Each row was made from one path, in order. Every step used is in the known rows, and no mark comes twice. Write each row's path.
Known rows
pabup/domod/rupog/napot/fotot: [-0.61,+5.58,+0.18,-2.00,-2.91,-0.98,+0.14,-2.77,+4.27,-2.26,+1.70,+0.38,-2.25,-0.24,-1.14,+0.39,+2.35,-2.15,-4.00,-1.77,+3.24,+4.07,-1.90,-5.19]
napot/pabup/domod: [-2.10,-1.43,+1.60,-0.14,-1.66,-1.35,+0.22,-0.09,+0.81,-1.84,-2.21,-2.85,-0.76,-0.79,-1.25,+2.97,+0.59,+0.53,+0.34,-0.04,+0.54,+2.32,+0.54,-4.27]
fefo/napot/pabup/domod: [-1.99,-2.28,+0.42,-0.20,-3.32,-0.04,-1.33,-0.87,+0.51,-1.03,-3.34,-1.02,-0.71,+1.72,-3.29,+3.95,+0.03,-1.44,-0.71,+0.23,+1.92,+2.53,+0.85,-2.06]
kalet/domod/fefo: [+0.14,+2.66,+3.93,-0.06,-0.37,-1.36,-0.32,-4.52,-1.60,-3.77,+1.96,-0.59,-2.39,+1.30,-0.51,+3.29,+1.46,-2.81,+5.61,-1.04,-1.43,+0.99,+1.96,-0.17]
napot/fotot/domod: [-4.44,+4.12,+2.96,-0.06,-0.23,-3.08,-0.56,-1.19,+0.63,+0.12,+2.29,-0.92,+1.30,+0.65,-1.91,+0.58,-1.21,-4.74,-2.08,-0.11,+3.70,+1.46,-1.78,-3.03]
napot/valub/rupog/domod/kalet: [-0.41,+3.51,+4.90,-0.04,+2.52,-0.39,+2.43,+2.51,+2.06,+0.09,-2.46,+0.46,-2.35,-0.84,-0.58,+3.91,+0.69,+0.26,-3.22,+2.88,+2.17,-1.62,-1.00,-1.71]
kalet/domod/fefo/napot/fotot: [-1.32,+3.82,+4.17,-2.16,-4.48,-0.35,-2.73,-6.62,-0.25,-2.31,+1.24,+1.97,-0.86,+4.47,-4.59,+2.85,+0.55,-5.29,+3.51,-0.50,+1.73,+2.55,+1.95,+1.39]
valub/rupog: [-2.18,+1.44,+1.21,+0.56,+1.87,-2.96,-0.72,+1.00,-1.17,+1.42,-1.24,-3.98,-0.55,-0.42,-1.05,+0.12,-1.65,-0.19,+0.48,+0.87,+1.50,-0.26,+0.35,-3.31]
rupog/napot/kalet/domod: [-0.83,+3.80,+3.25,-0.95,+2.33,-1.24,-0.22,-3.79,+1.97,-2.59,+3.68,+0.85,-1.65,+2.64,-1.21,-1.97,+2.61,-2.71,+4.62,-2.10,+0.01,+0.73,+1.09,-0.88]
napot/valub/rupog/domod/fotot: [+1.34,+1.58,+1.01,-1.01,+3.74,-2.99,+2.84,+0.58,+1.54,-0.73,-2.57,-2.43,-2.90,-1.39,-0.88,+4.05,+4.07,-0.26,-1.80,+1.72,+0.59,-0.42,-1.25,-2.84]
valub/rupog/napot: [-2.21,+2.80,+0.19,-1.30,+3.31,-2.00,+0.26,+1.54,-0.97,-0.51,+0.08,-1.60,-1.62,-0.39,-0.62,-1.09,+0.49,-0.90,+0.70,+0.47,+2.60,-0.84,-0.59,-3.67]
valub/rupog/domod: [-1.11,+0.89,+0.82,+2.08,+1.16,-2.69,-0.04,+0.34,+0.23,+0.02,-2.30,-1.33,-1.45,-1.86,+0.73,-0.41,+0.19,-1.47,-2.88,+1.25,+1.71,-1.40,-1.41,-4.43]
rupog/napot/valub: [-0.43,+3.09,+3.76,-2.20,+3.60,+0.25,+2.08,+0.73,-0.60,-0.98,+0.02,+1.74,-3.48,-1.17,-0.72,+2.21,+4.27,-1.70,+0.57,+0.76,+1.79,+1.41,-0.55,-2.33]
kalet/domod/fefo/napot: [+0.24,+1.65,+2.79,-0.17,-2.17,-0.01,-1.83,-5.24,-1.78,-3.11,+0.73,+1.16,-2.29,+3.82,-2.68,+4.37,+0.85,-4.68,+4.74,-0.68,-0.01,+1.18,+2.35,+2.17]
rupog/napot: [-1.08,+2.12,+1.71,-0.84,+2.68,-0.58,-0.34,-0.17,-1.12,-2.39,+2.05,+0.54,-2.35,-1.11,+0.36,+0.39,+1.34,-3.08,+0.86,-0.63,+1.95,+0.80,-0.44,-3.33]
valub/rupog/domod/fefo: [-0.53,+0.55,-0.01,+0.11,+0.99,-2.96,+0.87,-1.21,-1.00,-2.00,-1.34,-1.66,-1.48,-1.16,+0.03,+1.48,+1.26,-1.26,-0.35,+0.66,+0.29,-1.25,-0.45,-3.16]
rupog/napot/pabup/domod/fotot: [-0.25,-0.38,-1.02,-3.65,+1.48,-1.63,+1.53,-0.14,+1.66,-5.77,+0.68,-2.63,-2.05,-0.43,-1.30,+4.35,+3.66,-0.33,+1.89,-1.20,+0.45,+2.14,-0.05,-3.96]
valub/rupog/domod/pabup: [+0.95,-0.93,+1.01,+2.56,+0.69,-3.09,+0.54,+1.49,-1.95,-0.55,-3.21,-0.63,-1.67,-4.03,+2.08,+2.78,-1.63,-0.21,-2.30,+1.68,+3.73,-1.90,-0.88,-3.53]
kalet/domod: [-0.41,+2.88,+4.87,+1.77,-0.36,-0.92,-1.19,-2.92,-0.31,-1.83,+0.99,-0.45,-2.41,+0.81,+0.21,+1.49,+0.15,-3.03,+3.22,-0.43,-0.07,+0.81,+0.93,-1.43]
fotot/domod/rupog/napot: [-1.53,+5.66,-1.26,+1.73,+2.65,-1.13,+1.48,-1.92,+0.88,-0.28,+2.65,-0.11,-1.16,-1.46,+1.70,+0.19,+1.77,-4.65,-3.98,-3.45,+1.70,-0.44,-3.34,-3.01]
napot/rupog/domod/pabup: [+0.11,-2.00,+3.65,+3.98,-0.67,-0.72,+0.22,+0.83,-0.49,-3.46,-2.92,+0.21,-0.68,-5.78,+3.53,+5.83,+1.49,-2.52,-1.30,+1.46,+4.54,+0.97,-0.26,-3.82]
rupog/napot/fotot: [-2.68,+4.11,+3.12,-2.83,+0.29,-0.92,-1.04,-1.73,+0.49,-1.55,+2.50,+1.30,-0.96,-0.57,-1.65,-1.05,+1.00,-3.67,-0.43,-0.42,+3.67,+2.19,-0.83,-3.91]
kalet/domod/pabup: [+1.70,+1.06,+5.14,+2.29,-0.70,-1.41,-0.70,-1.74,-2.55,-2.46,+0.24,+0.30,-2.65,-1.42,+1.47,+4.62,-1.62,-1.84,+3.77,-0.01,+1.90,+0.23,+1.51,-0.62]
kalet/domod/rupog: [+1.03,+5.15,+3.18,+3.33,-1.25,-0.24,-0.84,-5.71,+1.28,+0.30,+0.69,-1.33,-2.43,-0.79,+1.37,+0.89,+0.60,-2.82,-0.09,-3.25,-1.23,+0.97,-0.08,-1.72]
fotot/domod/pabup: [-0.80,+0.18,+1.83,+2.46,+1.62,-3.14,+0.73,+1.44,-3.10,-1.20,+0.94,-1.01,-0.24,-2.06,+1.39,+5.19,-2.58,-2.84,-0.41,+0.02,+3.90,-0.53,-0.75,-1.52]

Write each row's path
[-2.24,+1.41,+1.97,+0.39,-2.43,-2.31,-1.59,-0.85,-1.77,+0.48,+0.22,+1.68,+1.24,+1.02,-2.67,+4.95,-3.42,-5.37,-2.37,+0.48,+7.19,+1.06,-0.76,+0.01]	fefo/napot/fotot/domod/pabup
[-0.72,-0.72,-1.81,-0.88,+0.56,-2.93,-0.51,-3.53,+0.89,-0.22,-1.13,-0.74,+0.50,+3.15,-3.83,+0.50,+1.13,-2.09,-0.19,-0.38,+0.82,-0.56,+1.12,+0.02]	valub/rupog/domod/fefo/napot/kalet
[-1.87,+1.55,+2.10,-3.06,-2.93,-0.91,-2.76,-4.55,-1.17,-0.90,+0.99,+0.52,+0.26,+2.51,-4.79,+3.09,-0.32,-4.61,+0.93,-0.36,+2.86,+3.08,+1.51,-0.07]	domod/fefo/napot/fotot
[+0.70,-0.23,+1.49,+0.55,+0.44,-1.53,+0.36,-2.93,-1.21,-3.99,+0.58,+0.35,-2.16,-1.93,+1.05,+3.09,+2.30,-3.39,-0.16,-0.32,-0.34,+0.42,-0.26,-2.53]	rupog/domod/fefo
[+1.47,+2.74,+3.22,+0.05,+1.40,-2.15,-0.80,-3.51,+0.45,-3.80,+2.70,-2.72,-2.72,+1.18,-0.34,+4.04,+1.21,-3.19,+4.57,-1.31,-1.00,+1.20,+1.25,-0.75]	kalet/domod/fotot
[-1.87,-0.93,+2.09,+3.39,-1.79,+0.96,-1.73,-1.11,+1.46,-2.15,-3.47,+1.44,-0.31,-1.00,-0.06,+3.68,+2.78,-5.78,-2.64,+1.47,+4.00,+1.76,-0.56,-2.53]	fefo/napot/rupog/domod
[-2.14,+0.93,-0.51,+0.00,+0.28,-1.79,-0.47,-2.07,-2.32,-1.84,+1.30,-0.09,-0.02,+3.15,-2.68,+5.01,-0.13,-5.89,+0.63,-0.58,+1.95,+0.45,-0.04,+1.06]	fotot/domod/fefo/napot
[-1.94,-0.05,+3.27,+3.46,-0.11,-0.34,-0.28,-0.26,+1.66,-3.04,-2.18,-0.42,-0.47,-3.66,+2.07,+2.70,+3.22,-3.89,-1.74,+1.14,+2.53,+1.54,-0.83,-4.70]	napot/rupog/domod
[-1.83,+1.55,+5.71,+2.64,+0.30,+1.12,-0.25,+1.00,+3.05,-4.33,-0.29,+0.17,-0.10,-2.58,+1.95,+4.93,+0.94,-3.50,-1.94,+1.42,+3.09,+0.75,-0.31,-3.05]	napot/rupog/domod/kalet
[-0.29,+3.59,+3.04,-1.81,-0.57,-0.62,+1.06,-2.58,-1.06,+0.24,-3.38,+0.39,-2.75,+4.42,-4.70,+4.64,+2.71,-1.21,+4.37,+1.68,+0.52,+0.21,+2.01,+2.59]	kalet/domod/fefo/napot/valub/rupog
[-1.44,+0.35,+2.96,-0.49,-2.60,+0.80,-1.24,-6.19,-1.91,-1.42,-1.74,+0.37,-0.56,+2.34,-3.05,+3.65,+1.27,-3.13,+4.84,-1.93,-1.07,+0.40,+2.51,+1.70]	kalet/domod/fefo/napot/pabup
[+1.37,-0.06,+2.18,-0.88,-0.33,+0.66,+1.25,-2.80,-0.84,-1.79,-2.69,+3.46,-3.18,+0.48,-2.23,+6.08,+4.71,-3.92,-1.35,+1.30,+1.06,+1.22,-0.04,+0.43]	rupog/domod/fefo/napot/valub
[+1.53,+7.54,+4.00,+0.23,+1.15,+1.54,+2.39,-4.21,+1.96,-0.14,-0.12,+2.36,-4.59,-0.72,+0.67,+1.51,+5.53,-2.12,-0.16,-2.24,-0.24,+1.07,-1.16,-1.06]	kalet/domod/rupog/napot/valub
[+1.01,+3.58,+1.57,-2.75,+4.04,-2.53,+0.38,-4.54,+2.72,-4.75,+5.39,-1.37,-1.81,+3.10,-1.68,+0.67,+3.57,-2.84,+5.91,-3.01,-0.98,+1.04,+1.44,-0.23]	rupog/napot/kalet/domod/fotot
[-1.44,-1.82,+0.77,-1.92,-1.82,-1.71,+0.96,-1.58,-0.54,-3.92,-1.15,-3.15,-0.83,-0.22,-1.83,+4.84,+1.76,+0.78,+2.86,-0.69,-0.77,+2.44,+1.56,-2.93]	napot/pabup/domod/fefo
[-2.68,+3.65,+3.85,+1.12,+2.52,-1.36,+0.30,+1.60,+0.36,-2.02,+3.60,-1.17,+0.23,+1.04,-0.12,+4.48,-3.13,-3.84,-1.08,-0.14,+2.42,-0.75,-0.81,-0.80]	fotot/domod/kalet
[+0.38,+4.25,+0.21,+0.56,+1.75,+0.16,+0.00,-2.98,+0.45,-0.12,+1.66,-0.30,-2.36,-2.52,+1.66,-0.19,+1.79,-2.73,-2.51,-3.40,+0.80,+0.94,-1.49,-3.46]	domod/rupog/napot
[-2.13,-0.16,+0.54,-1.90,-0.12,-0.46,+1.00,+0.51,+0.92,-3.65,-0.89,-0.44,-1.89,-0.72,-0.80,+1.65,+2.70,-0.24,+0.51,-0.28,+1.49,+1.78,-0.41,-4.64]	rupog/napot/pabup/domod
[-4.34,+3.23,+1.69,-0.10,-1.88,-1.81,-1.98,-1.95,+0.42,+0.97,+0.98,+1.00,+1.39,+3.07,-4.13,+1.76,-1.71,-6.70,-2.98,+0.19,+5.12,+1.63,-1.39,-0.93]	fefo/napot/fotot/domod
[-1.63,-1.41,+0.48,-0.77,-3.53,-0.43,-0.71,-0.16,+1.04,-5.80,-1.95,-1.59,-0.76,+2.69,-3.19,+8.12,+3.04,-2.93,+2.56,+1.91,+3.24,+4.83,+2.16,-1.21]	pabup/domod/fefo/napot/rupog
[-1.27,+2.79,+0.40,+0.37,+1.22,+1.06,+0.51,-3.92,+0.29,+1.45,-0.69,-1.20,-0.55,-4.06,+1.20,-0.91,+2.25,-1.12,-2.44,-4.68,-0.42,+0.16,-1.34,-3.80]	domod/rupog/napot/pabup
[-4.20,+4.96,+4.11,-0.96,-1.55,-0.41,-1.94,-0.72,+1.78,-0.29,+2.83,+1.66,+1.69,+4.16,-4.30,+4.08,-4.01,-6.33,-3.14,+0.49,+5.55,+0.80,-0.80,+0.75]	fefo/napot/fotot/domod/kalet
[-1.22,-0.68,+0.94,-0.34,+0.77,-1.48,-2.54,-3.10,+0.49,+1.33,+1.10,-1.16,+0.71,+3.32,-4.02,+0.66,-0.91,-3.15,+0.82,-1.48,+1.46,+2.00,+2.04,+0.17]	fefo/napot/kalet
[-2.53,+1.92,+3.04,-1.23,-2.75,-0.63,-3.37,-3.03,+0.10,+1.10,+0.08,+0.82,+0.26,+1.96,-4.17,+1.21,-1.61,-4.91,-1.54,+0.22,+4.14,+2.99,+0.50,-1.40]	fefo/napot/fotot
[+0.05,-1.77,-1.20,-2.88,-1.68,-2.53,-0.86,-2.91,+1.46,-3.63,+1.49,-1.52,-0.58,+5.63,-5.51,+4.51,+1.30,-1.64,+2.74,-0.49,+0.81,+3.99,+2.89,+0.53]	pabup/domod/fefo/napot/kalet
[-1.54,+2.48,+3.06,-0.83,+2.72,-2.07,+1.69,+1.84,-0.71,+2.90,-3.23,-2.83,-1.62,-0.41,-2.09,+1.92,+1.23,+1.13,+0.35,+2.10,+1.61,+0.40,+0.20,-2.42]	napot/valub/rupog
[-2.79,+0.64,+2.03,-1.17,+2.20,+0.34,+0.36,-1.14,-1.27,-0.72,-0.41,-0.25,-0.48,-2.57,-0.06,-0.32,+1.75,-1.51,+1.00,-1.82,+0.91,-0.01,-0.29,-3.56]	rupog/napot/pabup
[-0.68,+8.67,+3.55,-0.42,-2.04,+0.30,-0.67,-6.59,+3.04,-0.62,+2.40,+2.00,-2.18,-0.10,-0.16,-1.85,+2.30,-4.14,-1.08,-3.33,+1.51,+1.78,-1.38,-2.72]	kalet/domod/rupog/napot/fotot
[-1.54,-0.41,-0.27,-3.65,-0.33,-0.81,+1.92,-0.96,-0.35,-5.67,+0.01,-0.70,-1.91,-0.25,-1.51,+3.55,+3.94,+0.08,+3.07,-0.95,+0.13,+1.89,+0.67,-3.26]	rupog/napot/pabup/domod/fefo
[-2.92,+5.56,+0.01,+1.36,-2.78,-1.02,-1.76,-4.82,+2.10,+3.08,+0.68,+0.25,+1.33,+1.64,-2.89,+1.29,-1.28,-6.46,-6.28,-2.61,+3.95,+1.80,-2.44,-1.13]	fefo/napot/fotot/domod/rupog
[-0.13,+2.09,+3.42,-1.04,+0.79,-2.51,-0.16,-5.88,+0.49,-2.81,+3.54,-1.87,-0.57,+3.16,-2.34,+1.15,+1.72,-1.71,+6.84,-2.38,-2.31,+1.39,+3.08,+0.79]	napot/kalet/domod/fefo
[-4.46,+6.99,+4.29,-2.56,+1.71,-0.80,+0.32,+0.55,+2.24,-3.00,+5.36,+2.16,+0.46,+1.61,-1.75,+1.72,-1.43,-5.15,-1.98,-0.27,+5.17,-0.01,-2.13,-1.69]	rupog/napot/fotot/domod/kalet
[-2.98,+6.36,+1.33,+1.51,-1.13,-2.34,-0.25,-3.94,+2.21,+2.25,+1.96,-1.70,+1.36,-0.82,-0.81,+0.17,-0.71,-4.43,-5.41,-2.86,+2.58,+1.58,-2.76,-3.36]	napot/fotot/domod/rupog
[-1.92,+0.16,+3.91,-0.93,-1.28,+0.00,+0.23,+1.28,+2.07,-3.09,-0.22,-2.26,-0.56,+0.30,-1.45,+5.35,-1.78,+0.90,+0.16,+0.17,+1.02,+1.48,+1.13,-2.58]	napot/pabup/domod/kalet
[-1.41,+1.59,+1.14,-1.94,+3.92,-1.79,-0.16,-1.78,+0.99,-1.41,+3.54,-0.64,-0.50,+0.78,-1.37,-1.78,+1.68,-1.92,+1.96,-2.01,+0.98,+1.23,+0.76,-2.30]	rupog/napot/kalet
[+0.87,+5.17,+1.99,-0.82,+2.69,+1.01,+2.35,-2.11,+0.99,+1.29,-0.34,+0.79,-3.52,-2.65,+0.52,+1.85,+4.70,-1.36,-2.68,-2.08,+0.72,+1.57,-1.59,-2.51]	domod/rupog/napot/valub
[+0.20,+1.77,+4.79,+1.49,+0.95,+0.21,-0.43,-0.23,+1.40,-3.22,+1.55,+1.25,-1.88,-1.57,+1.52,+3.58,-1.19,-3.32,-2.93,+0.39,+1.57,-0.62,-0.72,-2.31]	rupog/domod/kalet
[+1.15,+2.16,+2.63,-0.97,+2.63,-3.39,-0.62,-5.13,+2.50,-2.96,+4.17,-3.82,-0.70,+3.14,-2.18,+1.93,+1.54,-2.01,+5.60,-2.72,-1.92,+1.61,+2.46,+0.15]	napot/kalet/domod/fotot
[-1.23,+6.26,+1.52,-1.32,-0.56,-0.20,-0.88,-4.38,+2.02,+0.70,+2.27,+0.46,-0.99,-1.96,-0.37,-1.55,+1.51,-3.38,-3.69,-3.19,+2.64,+2.34,-1.84,-4.09]	domod/rupog/napot/fotot
